Each row was made from one path, in order. Every step used is in the known rows, and no mark comes twice. Write each row's path.
Known rows
getu -> falek -> vesi -> zuki -> lifes: [2.23,-0.07,0.61,-1.09,-1.24,1.51,1.95,-1.75,0.50,-0.01,-0.73,-0.21,-5.87,2.29,1.06,0.63,-1.43,-1.05,3.37,-1.27,1.16,-0.18,0.91,0.55,-0.79]
lifes -> zuki: [-1.12,-1.30,0.40,-0.27,-0.20,1.96,2.51,1.21,-0.09,-0.75,0.23,0.64,-1.57,2.05,0.10,1.48,1.59,0.36,0.15,-0.14,1.11,1.17,-2.56,1.79,-0.74]
beru -> falek -> getu -> vesi: [0.72,-0.26,0.12,0.93,-1.64,0.63,2.18,-0.15,-1.83,-0.35,-0.73,0.86,-2.09,1.95,0.43,2.79,-0.91,0.78,3.75,0.47,0.45,1.82,-1.87,-0.65,-0.88]
vesi -> zuki -> falek -> getu: [1.42,-0.69,0.57,0.31,0.06,1.90,3.35,0.26,-0.07,0.24,-0.95,1.37,-4.62,1.07,-0.11,2.47,0.97,0.15,2.94,-0.89,0.95,-1.11,-0.65,0.83,-0.25]
beru -> falek -> zuki -> lifes -> vava: [2.44,-1.21,0.31,-1.38,-0.82,2.27,3.92,-0.11,-0.47,-1.68,0.50,3.57,-1.38,2.07,0.90,2.14,-0.37,1.75,1.86,1.77,1.63,1.75,-1.91,-0.11,-0.49]
getu -> falek -> beru: [-0.10,-0.54,0.38,-1.72,-0.03,1.28,1.22,1.11,0.26,-1.94,-1.02,-1.18,-3.62,2.43,1.58,0.65,-2.12,-1.06,1.46,-0.41,1.09,-0.12,-1.33,0.76,-1.51]
vava -> mubov: [-0.78,-0.26,0.30,-0.43,-0.12,1.10,2.08,1.13,-1.12,2.03,0.11,-1.45,-3.16,1.63,-0.69,1.95,1.84,-0.11,0.77,-1.09,1.06,0.35,-1.95,0.99,-0.23]
falek -> beru: [0.04,-1.29,0.26,-1.57,0.04,1.54,1.86,1.81,-0.30,-0.53,-0.67,-0.41,-2.89,2.15,0.33,1.81,-0.25,0.41,0.71,0.09,1.17,0.83,-1.67,0.72,-1.46]
vesi -> getu -> falek -> beru: [-0.31,-0.17,0.45,-1.84,0.22,1.78,0.82,0.39,-0.18,-1.23,-0.91,-0.15,-4.26,2.33,1.14,2.70,-1.59,-1.27,-0.06,1.23,1.61,0.34,-1.06,0.55,-1.45]
mubov -> vava: [-1.49,-1.30,-0.01,0.09,-0.36,1.40,2.30,0.52,-1.24,-0.07,-0.84,0.41,-2.96,2.48,-0.89,2.60,0.21,0.40,0.11,-2.26,-0.12,0.50,-1.44,1.67,-1.32]
mubov -> vava -> lifes -> zuki -> falek: [-1.64,0.10,0.07,-0.26,-0.20,2.12,4.52,1.27,0.72,-1.25,0.62,3.58,-2.39,2.72,0.06,0.79,1.57,0.41,1.66,-2.68,-0.21,-2.14,-2.88,2.36,0.09]
mubov -> vava -> lifes -> zuki -> vesi -> getu -> falek -> beru: [-2.88,1.45,0.29,-1.82,0.02,1.52,2.51,0.38,0.92,-1.70,0.30,1.15,-3.86,3.23,1.66,2.60,-0.61,-1.36,2.57,-0.94,1.04,-0.96,-3.90,2.67,0.13]
lifes -> zuki -> vesi -> getu -> falek -> beru: [-1.69,0.31,0.65,-2.54,-0.41,1.43,1.59,0.61,0.93,-1.28,-0.13,-0.33,-3.52,2.30,1.69,2.07,-1.06,-0.88,2.17,1.54,2.39,-0.24,-2.91,1.92,-0.44]
falek -> getu -> zuki -> lifes -> vava -> mubov: [0.96,0.30,0.31,-0.33,0.56,1.21,4.43,-0.30,0.11,3.05,-0.33,0.78,-4.50,2.17,1.69,2.73,-0.82,-0.05,0.58,0.17,1.88,0.57,-2.72,-1.33,-0.95]
zuki -> vesi -> getu -> falek: [-1.67,0.20,0.41,-0.88,-1.05,1.78,1.20,-0.23,0.01,-0.36,-0.84,-0.30,-4.37,2.19,-0.40,2.93,-1.45,-0.83,2.01,0.88,0.37,-0.69,-0.60,1.58,-0.69]
mubov -> vava -> lifes -> zuki: [-2.31,-0.20,0.06,0.52,0.16,2.14,3.41,0.94,-0.10,-1.15,0.72,2.04,-1.91,2.89,0.04,2.09,2.04,-0.16,0.50,-2.55,-0.28,0.42,-3.52,2.50,-0.26]
vesi -> zuki -> falek: [0.84,-1.08,0.60,-0.79,0.07,2.23,3.06,0.87,-0.05,-0.11,-0.67,1.37,-4.44,1.29,-0.84,1.59,1.06,0.29,2.30,-1.63,0.58,-1.77,0.76,1.90,-0.34]
beru -> falek -> vesi -> getu -> zuki -> lifes -> vava -> mubov: [2.26,0.70,0.17,-1.63,-0.39,0.46,3.34,-0.28,-1.22,4.32,0.79,2.64,-5.59,2.49,1.54,2.84,-0.81,1.79,-0.10,2.10,1.93,1.41,-0.15,-1.62,-1.29]
vava -> lifes -> zuki: [-1.41,-0.22,0.33,0.44,0.13,2.70,3.07,1.45,0.50,-1.19,1.02,1.68,-1.58,2.43,0.12,1.56,2.32,-0.17,0.61,-0.67,-0.11,0.79,-3.05,1.95,-0.11]
beru -> falek -> vesi -> getu -> zuki -> lifes: [1.51,-0.45,-0.09,-1.49,-0.80,1.53,2.94,-0.71,-1.09,1.69,0.02,2.53,-5.67,2.70,0.21,1.97,-1.86,1.77,-0.18,1.63,0.76,1.30,0.72,-0.29,-2.11]
beru -> falek -> vesi -> getu: [1.28,-0.59,0.04,-0.29,-1.41,0.81,1.28,0.55,-2.07,1.52,0.26,1.90,-3.86,2.15,-0.39,3.13,0.38,2.19,0.21,2.19,0.45,2.27,0.09,-0.25,-1.33]
mubov -> vava -> lifes -> zuki -> vesi -> getu -> falek: [-3.43,1.34,0.28,-0.28,-0.43,2.04,2.60,-0.39,0.52,-1.31,0.39,1.66,-3.62,3.07,0.43,2.88,0.14,-1.40,2.11,-1.34,0.11,-1.05,-3.14,3.01,0.31]
vava -> lifes: [-0.74,-0.26,0.15,0.63,-0.09,2.62,2.53,1.33,-0.03,-0.65,0.21,1.12,-2.66,2.45,-0.87,2.19,1.20,-0.03,0.70,-0.86,-1.05,0.47,-1.57,1.25,-0.58]
falek -> zuki: [0.61,-1.40,0.31,-0.38,0.19,2.46,2.44,0.94,-0.36,-1.13,-0.03,-0.40,-1.93,1.80,0.14,2.06,0.77,-0.15,0.91,-0.07,1.23,1.21,-2.55,1.64,-1.14]
beru -> falek -> vesi -> zuki -> lifes: [2.71,-0.80,0.31,-1.14,-1.58,1.18,2.78,-0.91,-1.11,0.77,0.14,1.79,-4.88,1.93,-0.13,1.40,0.18,1.79,3.25,-0.33,0.88,1.30,1.01,0.47,-0.42]
lifes -> zuki -> falek -> getu: [0.03,-0.68,0.37,0.04,-0.57,1.67,3.98,1.01,0.75,-0.45,-0.13,2.12,-2.17,1.64,0.82,1.09,1.12,0.74,1.96,0.52,1.43,-0.74,-3.50,0.54,-0.30]
beru -> falek: [-0.25,-1.35,0.06,-0.25,-0.81,1.45,2.06,1.22,-1.75,-0.85,-0.08,1.28,-2.41,2.00,-0.87,1.73,0.21,1.70,1.02,0.05,-0.21,1.33,-0.57,1.01,-0.92]
getu -> falek -> vesi -> zuki -> lifes -> vava -> mubov: [3.07,1.13,0.88,-1.24,-0.70,0.37,2.30,-1.23,0.31,2.79,-0.01,-0.13,-5.71,2.09,2.36,1.47,-0.43,-1.07,3.53,-0.83,2.30,-0.13,0.03,-0.75,0.10]

Which path is each row?
[0.08,-0.98,0.44,-2.51,-0.22,1.59,3.47,2.27,1.18,-1.19,0.11,1.66,-2.32,1.99,1.33,-0.12,0.39,0.87,1.72,0.17,2.18,-1.39,-2.69,1.23,-0.68] => lifes -> zuki -> falek -> beru
[-0.18,0.88,0.09,-0.33,-0.86,1.57,3.67,0.63,0.48,1.21,0.99,4.16,-3.85,2.87,0.58,2.23,1.62,0.83,0.98,-0.53,0.49,-1.22,-2.41,1.10,-0.35] => mubov -> vava -> lifes -> zuki -> falek -> vesi -> getu
[1.82,-0.13,0.66,-0.03,-0.36,0.86,0.83,-0.08,-0.24,0.29,-0.75,-1.34,-5.47,2.03,1.28,1.18,-0.79,-1.09,2.77,-1.45,0.66,0.34,0.83,1.06,-1.25] => getu -> falek -> vesi -> zuki
[0.29,-0.65,0.21,-2.63,1.17,2.16,3.11,1.70,0.45,0.37,-0.83,1.63,-5.52,2.22,0.81,1.93,-1.74,0.28,-0.73,0.79,1.51,-1.67,-0.26,0.81,-2.29] => vesi -> getu -> zuki -> falek -> beru
[1.00,-0.21,0.43,-1.02,-1.23,1.36,2.79,0.86,0.46,1.53,0.51,2.75,-3.54,1.99,0.61,1.64,1.34,1.33,0.59,1.92,1.86,-0.62,-1.42,0.34,-0.86] => lifes -> zuki -> falek -> vesi -> getu
[2.49,1.12,0.89,-0.04,-0.76,0.86,3.57,-2.04,-0.48,3.00,-0.50,0.70,-3.88,1.38,1.48,4.34,0.79,-1.08,4.47,-0.45,2.87,0.81,-1.92,-1.43,0.77] => falek -> getu -> vesi -> zuki -> lifes -> vava -> mubov
[0.62,-1.00,0.27,-2.31,-0.41,1.53,2.90,2.11,0.63,-0.74,-0.71,1.05,-3.43,1.96,0.48,0.50,-0.70,0.91,1.88,-0.08,1.17,-1.71,-1.19,0.55,-1.14] => zuki -> falek -> beru
[1.26,-0.58,0.35,-0.99,-1.44,0.84,3.09,1.63,0.98,0.86,0.38,1.74,-2.90,2.15,1.04,-0.33,0.65,1.52,2.16,0.24,1.26,-1.06,-1.71,0.55,-0.96] => lifes -> zuki -> falek -> vesi
[0.37,-0.23,0.29,1.17,-1.30,1.17,2.12,-0.27,-0.75,0.41,-1.23,-0.31,-2.30,1.99,0.39,3.24,-0.68,-0.51,2.93,0.11,0.79,1.24,-2.31,-0.59,-1.10] => falek -> getu -> vesi
[-1.48,-0.50,0.30,-0.71,-1.00,2.03,1.88,0.39,-0.56,1.13,-0.45,0.39,-3.58,1.82,-1.73,4.06,0.44,0.59,1.14,1.25,0.45,0.32,-1.06,1.53,-0.61] => zuki -> vesi -> getu
[1.13,-0.47,0.08,-1.26,-0.43,2.05,2.90,-0.89,0.01,2.25,-0.43,1.31,-5.90,2.75,0.30,2.43,-1.57,0.53,-0.92,1.23,1.08,0.68,0.26,-0.25,-2.40] => falek -> vesi -> getu -> zuki -> lifes
[0.67,-1.23,0.55,-1.02,-0.28,2.85,3.12,-1.14,-0.23,-0.33,-0.56,1.01,-4.27,1.68,-1.09,2.39,0.87,-0.13,1.67,-1.24,1.05,0.28,0.21,1.57,-0.18] => vesi -> zuki -> lifes
[-0.19,0.11,0.35,-1.92,0.12,2.25,4.09,2.49,1.79,-1.72,0.79,2.68,-2.35,2.42,1.32,-0.06,1.14,0.39,2.23,-0.35,0.99,-1.69,-3.23,1.40,0.03] => vava -> lifes -> zuki -> falek -> beru
[1.81,-1.11,0.75,-0.76,-0.14,2.53,3.35,-0.67,0.08,0.22,-0.48,2.63,-3.68,1.85,-0.01,3.42,0.56,0.29,1.31,-0.13,1.27,0.79,0.47,0.33,-0.30] => vesi -> zuki -> lifes -> vava
[0.50,-0.70,0.43,-0.50,0.21,2.21,1.69,0.30,0.14,-2.57,-0.45,-1.13,-2.63,2.04,1.38,0.86,-1.09,-1.60,1.79,-0.51,1.18,0.25,-2.15,1.67,-1.22] => getu -> falek -> zuki
[-0.52,-0.56,0.34,-1.03,-0.40,2.56,2.31,0.30,-0.31,0.05,0.06,-0.05,-2.86,1.66,-0.76,3.99,0.71,0.07,1.81,1.66,1.57,0.74,-2.51,2.12,-0.50] => falek -> zuki -> vesi -> getu
[0.96,-1.15,0.38,-0.82,-1.02,2.22,3.41,-0.20,0.34,0.05,-0.40,2.78,-2.38,2.36,-0.13,2.69,-0.44,1.00,0.50,1.05,0.79,0.81,-0.80,-0.64,-0.87] => zuki -> lifes -> vava
[3.71,-0.72,0.52,-0.90,-1.39,0.87,3.03,-0.45,-0.88,1.24,0.22,3.44,-4.24,2.13,0.93,2.45,-0.08,2.28,2.89,0.76,1.06,1.89,1.22,-0.76,-0.49] => beru -> falek -> vesi -> zuki -> lifes -> vava
[-0.73,1.21,0.18,0.94,-1.11,1.33,4.54,-0.13,0.66,-0.69,-0.05,3.17,-2.08,2.66,1.34,1.91,0.48,-0.59,4.31,-2.21,0.56,-1.68,-4.33,0.70,0.19] => mubov -> vava -> lifes -> zuki -> falek -> getu -> vesi
[1.99,0.74,0.34,-1.44,0.06,0.97,3.24,-0.44,-0.19,5.03,0.33,1.32,-5.80,2.49,1.58,3.24,-0.60,0.51,-0.85,1.63,2.25,0.75,-0.67,-1.56,-1.53] => falek -> vesi -> getu -> zuki -> lifes -> vava -> mubov
[0.74,-0.22,0.47,-1.74,-0.36,3.35,2.51,-2.11,0.38,-2.12,-0.27,1.08,-3.57,2.14,0.49,2.37,-1.14,-1.70,0.85,1.40,2.09,0.12,-1.80,0.94,-0.69] => vesi -> getu -> falek -> zuki -> lifes
[-1.63,-0.90,0.14,-0.72,0.12,1.58,2.80,1.47,0.24,0.61,-0.86,-1.15,-4.52,2.42,-0.26,1.51,-1.82,0.32,1.59,-1.09,-0.14,-0.53,-0.74,2.19,-1.94] => getu -> zuki -> vesi
[0.78,-0.54,0.70,0.16,-0.38,1.77,1.63,-0.32,-0.96,0.14,-0.97,-0.50,-3.50,1.60,-0.24,3.17,0.40,-1.12,3.20,-1.79,0.84,0.49,0.37,1.44,-0.69] => getu -> vesi -> zuki
[-0.46,-0.92,0.14,-1.37,0.37,3.16,3.36,-0.98,-0.14,0.57,-0.59,1.75,-5.12,2.43,-0.68,3.02,-1.14,-0.15,-1.75,0.72,0.88,0.17,-0.07,0.81,-1.88] => vesi -> getu -> zuki -> lifes
[1.39,-0.26,0.72,-0.58,-0.84,1.82,2.71,0.00,-0.11,0.02,-1.04,1.03,-3.94,1.42,-0.25,1.87,-0.13,-0.59,4.39,-1.94,0.99,-2.08,0.90,1.28,-0.41] => getu -> vesi -> zuki -> falek
[-0.09,-0.60,0.23,-1.29,-0.83,2.02,2.39,0.48,-1.36,-0.72,0.52,1.18,-2.63,1.63,-0.83,3.55,0.53,1.38,2.50,2.02,1.28,1.25,-2.07,2.04,-0.21] => beru -> falek -> zuki -> vesi -> getu
[3.47,-0.67,0.70,-0.65,-0.97,1.47,2.88,-0.62,0.23,1.91,-0.25,2.24,-4.46,2.13,0.94,2.82,0.16,0.93,2.16,0.36,1.37,1.25,0.67,-0.72,-0.82] => falek -> vesi -> zuki -> lifes -> vava
[0.31,-0.99,0.03,0.85,-0.81,1.08,2.47,0.69,-1.80,-0.49,-0.34,1.31,-2.61,1.81,-0.25,2.59,0.21,1.63,1.61,0.77,0.16,2.10,-1.93,-0.01,-0.76] => beru -> falek -> getu
[-1.72,-0.22,-0.12,0.76,-0.03,2.06,2.90,0.79,-0.65,-0.62,-0.07,1.49,-2.98,2.91,-0.96,2.67,0.89,-0.06,0.59,-2.78,-1.18,0.14,-1.97,1.84,-0.70] => mubov -> vava -> lifes
[1.54,-0.25,0.21,-0.86,-1.45,1.37,2.28,0.73,-0.10,2.18,-0.27,2.16,-4.62,1.99,-0.37,2.23,0.14,1.41,0.71,1.67,0.84,-0.88,0.13,-0.37,-1.24] => zuki -> falek -> vesi -> getu
[2.56,-0.38,0.10,-1.22,-0.60,1.25,3.21,-0.28,-0.77,2.07,0.13,4.22,-5.07,2.87,1.43,3.06,-2.17,2.28,-0.55,2.86,1.02,1.82,0.85,-1.51,-2.18] => beru -> falek -> vesi -> getu -> zuki -> lifes -> vava
[2.17,-0.16,0.36,-1.82,-0.57,1.43,3.96,-0.09,-0.94,0.51,1.22,2.05,-1.95,1.73,0.97,1.94,0.89,1.25,2.43,0.94,2.52,1.29,-2.90,-0.21,0.45] => beru -> falek -> zuki -> lifes -> vava -> mubov
[1.61,-0.25,0.52,1.03,-0.76,0.91,2.13,-0.69,-2.05,-0.15,-0.76,0.72,-3.40,1.40,0.38,3.63,0.13,0.09,4.55,-0.66,0.91,1.84,-0.57,0.35,-0.27] => beru -> falek -> getu -> vesi -> zuki
[0.40,-0.07,0.35,-1.35,0.64,1.55,4.03,0.26,0.15,2.60,-0.03,0.83,-4.33,2.38,1.08,1.80,-0.71,0.03,-0.05,-0.51,1.56,-0.09,-1.20,-0.27,-1.13] => getu -> zuki -> lifes -> vava -> mubov
[1.92,-0.21,0.74,-2.11,-0.40,1.40,2.60,0.74,0.34,-0.34,-1.17,0.50,-4.16,1.51,0.96,1.57,-0.84,-0.62,4.72,-1.53,2.00,-2.02,0.20,0.91,-0.61] => getu -> vesi -> zuki -> falek -> beru
[0.28,0.29,0.42,-1.53,0.83,2.12,3.69,-0.58,-0.33,3.27,0.10,1.87,-4.98,2.21,0.57,3.80,-0.14,-0.15,-1.58,1.14,2.04,0.32,-0.94,-0.49,-1.02] => vesi -> getu -> zuki -> lifes -> vava -> mubov
[0.53,-0.77,0.36,-1.07,0.54,2.90,3.58,-0.59,0.11,1.21,-0.56,3.35,-4.47,2.56,0.40,4.07,-1.48,0.34,-2.13,1.89,1.13,0.81,0.12,-0.40,-1.96] => vesi -> getu -> zuki -> lifes -> vava
